Known rows, with every step that occurs
mezoles-rofa-lakin-nusomod-kinap: [ 16 -78   6  -5 -13  32  -1 -14  23 -70  13 -12 -40 -27   5  15 -12]
lakin-rofa: [  6 -25  34  -8  32  36 -13  -1  17 -24   4 -32  -6   2 -20  11  -8]
rofa-mezoles-kinap-nusomod: [ 52 -48 -33 -55  27  -6 -30 -16  23 -76  20 -23 -33 -12 -22  54   3]
sodi-rofa-mezoles-kinap: [ 33 -20  24 -43  20  17  -8 -11  32 -50  11 -12 -15  -7 -27  42  -6]
kinap-nusomod-lakin-rofa: [ 10 -42  12 -26  33 -19 -39   7   4 -68  22 -49 -23  21 -16   9 -16]
sodi-rofa-mezoles: [  8 -11  54 -19  28  19  10  -1  18 -31  -3 -13 -12  12 -24  32  11]
rofa-mezoles: [ 23 -32  30 -23  29  22   5  -5   6 -28 -13  -9 -21   4 -20  32  28]
nusomod-lakin-rofa-sodi: [ 20 -67  24 -29  24  -1 -10  20  -9 -61  10 -26 -15 -13  -2  17  -3]
lakin-nusomod-kinap-sodi: [  7 -57 -13 -21  26   8   9 -17  27 -58   9 -57 -18  15 -22  16  23]
nusomod-kinap-sodi-rofa-mezoles: [  9 -26  28 -36  23   9  24 -19  35 -57  -1 -27 -26  29 -33  23  21]
lakin-rofa-sodi: [ 18 -52  11 -17  28  27   2  13  10 -38  12 -21  -3 -29  -9  30  -5]
lakin-nusomod-kinap-sodi-ranile: [ -9 -60  -5 -20  19  15 -10 -30  31 -48  12 -59  -6  34 -28  20   9]
rofa-mezoles-kinap: [ 46 -44   1 -48  20  20 -14 -17  20 -48   2 -10 -29 -15 -21  41  13]
rofa-lakin-nusomod: [ -2 -55  12  28  21  33   9  23  14 -35  17 -18   4 -17   9  35  23]
sodi-ranile: [ -3 -24  25 -17  22  46 -26 -14  22 -12  -8 -22  11  25  -7  26   1]
kinap-sodi: [  6 -11   9 -15  37  31   1   2  27 -33 -12 -31  -1  25 -15  16  32]
sodi-rofa: [ -1   0  42 -15  30  35   0   4  28 -25   1 -20  10  14  -6  18  -2]
mezoles-rofa-sodi-ranile: [ 19 -49  17 -38  -3  39 -28 -15  16 -45  -7  -9  -9 -16  -4  29 -27]
nusomod-kinap-sodi-rofa-lakin: [ -7 -28  12  -2  12  37  28   6  49 -54   8  -9  -1  19   2  18  21]
lakin-nusomod-kinap-sodi-rofa-mezoles: [  0 -47  24 -20  26  -9  27 -15  27 -65  17 -56 -26  20 -44  28  20]

Rows
[ 12 -51  31 -45  21 -12 -43 -21  17 -65  14 -50 -35  33 -63  23  -8]	nusomod-lakin-rofa-mezoles-kinap-sodi-ranile
[ 42 -51 -16 -44  30 -11 -39 -16  22 -72  34 -37 -38 -16 -43  49 -20]	lakin-rofa-mezoles-kinap-nusomod
[ 38 -32  -5 -46  27  11  -3 -13  30 -57  -2 -24 -29   2 -37  39  28]	rofa-mezoles-kinap-sodi
[ 46 -47 -34 -62  18 -16 -51  -6  15 -89  20 -32 -28   8   1  29  -5]	mezoles-kinap-nusomod-lakin
[ 23 -70 -11 -37  29 -25 -28  20  -3 -85  30 -39 -19  -9  -4  28 -15]	kinap-nusomod-lakin-rofa-sodi
[ -9  11  33 -11  35  27   8   6  41 -31  -1 -35  11  34 -20  12  13]	kinap-sodi-rofa
[ 13 -37  47 -12  35  19  -3  -5   7 -27   3 -27 -25  -1 -40  27   2]	lakin-rofa-mezoles
[ 30 -47  23 -45  25 -18 -21  -8  13 -78  12 -46 -48  14 -57  18   7]	nusomod-lakin-rofa-mezoles-kinap-sodi
[-28 -20  28  34  25  22  25  29  36 -45  23 -37  18  10 -13  28  20]	kinap-sodi-rofa-lakin-nusomod
[  46  -78  -38  -61   19  -27  -43    8    8 -107   43  -37  -28  -27
   -9   39  -27]	mezoles-kinap-nusomod-lakin-rofa-sodi
[  4 -69  31 -27  17   7 -27   4  -3 -50  12 -30  -3   7 -10  24 -20]	nusomod-lakin-rofa-sodi-ranile
[ -4 -34  -2  10  16  20   8  18  48 -64  34 -36   8  -7 -16  39   7]	mezoles-kinap-sodi-rofa-lakin-nusomod
[ 37 -48  17 -36  26  15 -21 -18  18 -48  17 -26 -34 -20 -46  34 -10]	lakin-rofa-mezoles-kinap
[ -2   0  48 -16  36  11  20   3  27 -38  -3 -30  -9  28 -40  28  27]	kinap-sodi-rofa-mezoles
[ 16 -68  -6 -23  19  15   1 -19  19 -53  12 -41 -21  -3  -4  18   7]	lakin-nusomod-kinap
[ -1 -69 -16  11  15  22  24   6  32 -63  17 -32 -14   2  -2  24  34]	rofa-lakin-nusomod-kinap-sodi
[ -7 -14  39  17  16  47  12  23  33 -28   6   4  15   1  13  28   7]	sodi-rofa-lakin
[-18 -75 -10  12   8  28   6 -11  37 -51  17 -37  -2  20 -11  30  18]	rofa-lakin-nusomod-kinap-sodi-ranile
[  3 -53  26  17  -3  33  -7   7  16 -51   9 -16 -20 -26  -3  20  -7]	mezoles-rofa-lakin-nusomod
[ -7 -60  15  10   8  26  23   4  33 -55  31 -18  -2  -6   9  28  -1]	sodi-rofa-lakin-nusomod-kinap
[  7 -11   3  -7  14  39   4  14  56 -56  19  -7   7   2  -8  32  10]	mezoles-kinap-sodi-rofa-lakin
